Each row was made from one walk, in order. Every step used is in the known rows, and no mark comes twice. Write each row's walk.
Known rows:
T -> Q: [ 11 -19 111  15  14   0   8  -4  57 -38  80 -21 -12  29  -8 -25 -53 -46
   4  21 -21  67]
Y -> T -> Q -> U: [ 51 -24  10   1   0  38  48  13 -30  11   2   8 -20  35   4  23 -74 -96
 -11 -41   5  81]
A -> Y -> T -> Q: [ 22 -36  56   7   1  33  36  13  30 -23  31  20   6  18  -1  -9   2 -38
 -13 -40 -19   9]
Y -> A -> U: [-20 -16 -18  31   8  10 -30   0 -13  49  21  -5 -30 -23 -33  -1  68  20
  21  22 -28 -37]
A -> Y -> T -> Q -> U -> J: [ 16  45 -50 -32  -8  28  49  21 -38  11 -42  18  30  -2  57  37  22 -26
 -28 -43  50  24]
Q -> U -> J: [ 10  23 -47  -6  14 -19 -34  -5 -30  26 -44 -36 -10  29  48   1 -13 -10
   9  -6  54  48]
Q -> T: [ 19 -89  43  21  27  14 -41  -2  46  13   6 -36 -35  59  10 -37 -86 -24
 -13 -21  28  20]
J -> U -> A: [-15  42 -53 -23 -12   8 -69 -21  21  12   1   4  15   1  -2  -9 -35  21
  35  19  27  35]
A -> U -> J: [-21  30 -29  12  14 -15 -34  -1 -33  34  -2 -27 -12   0  26  -3  38  32
  14  48  49 -19]
T -> Q -> Y -> A -> U: [-28   0  31 -12 -30   2  57  29  -5  13  48  17 -18 -51 -26  15  90  -4
 -12 -17 -27  -6]
U -> A -> Q: [  2  29   8  23  21  -5 -12 -22  16 -47   7 -18  17  22 -46  14 -43  84
   2  59  -3 -50]
J -> U -> A -> Y: [-36  30 -59 -30 -28  19 -49  -7  48  11 -18   7  31 -23  19  -2  56  70
  25 -10  16   6]
J -> U: [ 12 -26 -15   3 -18  -8 -44 -15  56  20  13 -19 -10  14  -8 -29  -1 -38
  30  -8   9  47]
R -> Q -> A: [-11 -44  86  17  35 -42  -2 -15 -23 -30  26   7 -12 -28  33 -38 -51 -74
  -5  44 -67  18]
R -> Q: [ 12 -18  88  26  22 -21   3 -14  33 -55  41 -16 -28   3  49 -32 -33 -43
  20  27   0  76]
R -> Q -> U -> A: [ -4  47  -8 -16  12  20  11  -7 -33 -44 -18   1 -16 -14  70  25 -48  16
  11  30  33 110]
A -> Q -> T: [ 31 -81  37  39  18  -3  11  -6  57 -18   1 -38  -4  44 -28   3 -56  16
 -36  20  30 -64]
Q -> Y -> A -> U -> J: [-36  49 -68 -14 -14 -29 -24  16 -66  63 -30  11  -3 -47  13   5 107  38
   0 -13  22 -73]
Y -> A: [  2 -15  14  29  20  -9 -63 -18  25  17  32  -6 -18  11 -39 -36   3 -16
  19   0 -49  -4]
J -> U -> A -> Q: [ -4  42 -66  -1 -22   1 -12 -24  33 -15  -3   2  42 -14 -46  26  -8  57
   9  51  25 -45]

Write each row's walk:
[  19   41 -106  -23  -50    1   22    0  -40   11  -67   43   37  -15
  -48   35   -4   18   -9  -38   22  -78]	J -> U -> A -> Q -> Y -> T
[ 45 -16  59  20  11  24  19   0   4 -13  52  11  -9  38 -24 -15 -95 -85
  -4 -14 -15  37]	Y -> T -> Q
[-28 -77  32  13  22 -17 -17   6 -44  57   1  -6 -30 -10 -15 -21  19  -6
   1  35 -64 -41]	Q -> A -> U
[ 22  34 -56  14   8 -33  15  -7 -16  -1 -49 -40  15  16  13  38   9  30
 -17  27  51 -24]	A -> Q -> U -> J
[-33  65 -70   9   9  -9 -46  -6 -38  56   2   1   4 -38  -3   3  74  36
   7  46  22 -63]	Y -> A -> U -> J
[-30 -54  80  -4   7  -2  40  14 -26  14  56   4 -10 -30 -21  -4   4 -35
 -21  54 -67 -21]	T -> Q -> A -> U
[-12   3  63  -8 -15 -14  22  13  27 -18  53  11  -3 -21 -27 -18  14 -37
 -11 -37 -54  18]	T -> Q -> Y -> A
[ 19 -52  53  25  -9 -51  40   4  29 -30 -13 -36 -17  29 -26  -7  32  22
 -11 -24 -18 -45]	A -> Q -> Y
[  3 -26  83   4  -4 -38  36   6   9 -59   7 -10 -34  -9  62 -31   5 -38
   7 -29  -5  61]	R -> Q -> Y
[ -8  57 -53 -46 -43  59  21   6  17  -5   8  60  56 -34  -2  24   1   2
  -6 -26  19   1]	J -> U -> A -> Y -> T -> Q
[  12   67 -103   12    6  -29    1  -14  -29   24  -48   -8   37  -22
  -18   45   45   30  -24   31   23  -67]	Y -> A -> Q -> U -> J
[  1 -91  13   8  26  -4 -18   4 -38  37 -43  32   0  11 -15 -40   2 -40
 -12 -41 -87 -79]	Q -> A -> Y -> T
[  9   3 -82 -24   7  54 -13  12 -52  29 -82  29  -3  16  33  28   4  43
   3 -57  15  17]	Q -> U -> A -> Y -> T
[-26  28  13 -42  -9  44  44  16  21 -32   3   5  14  -6  41  42  17  63
 -12  -7  14  76]	T -> Q -> U -> A -> Y
[ -6  25   6  -2  -6 -27  17   0  -7 -47 -25 -13  11  12 -29  14  -1  83
  -7   2  -2 -55]	U -> A -> Q -> Y
[  1 -31 111 -14 -13 -22  40  17  37 -41  47 -13 -21  20  10 -25 -14 -42
  -5 -36 -23  57]	T -> Q -> Y
[ -10   31 -105  -28  -27   46  -40   -3   -5   33  -51   49   35  -16
    2    6   16   29   18  -41   20  -28]	J -> U -> A -> Y -> T
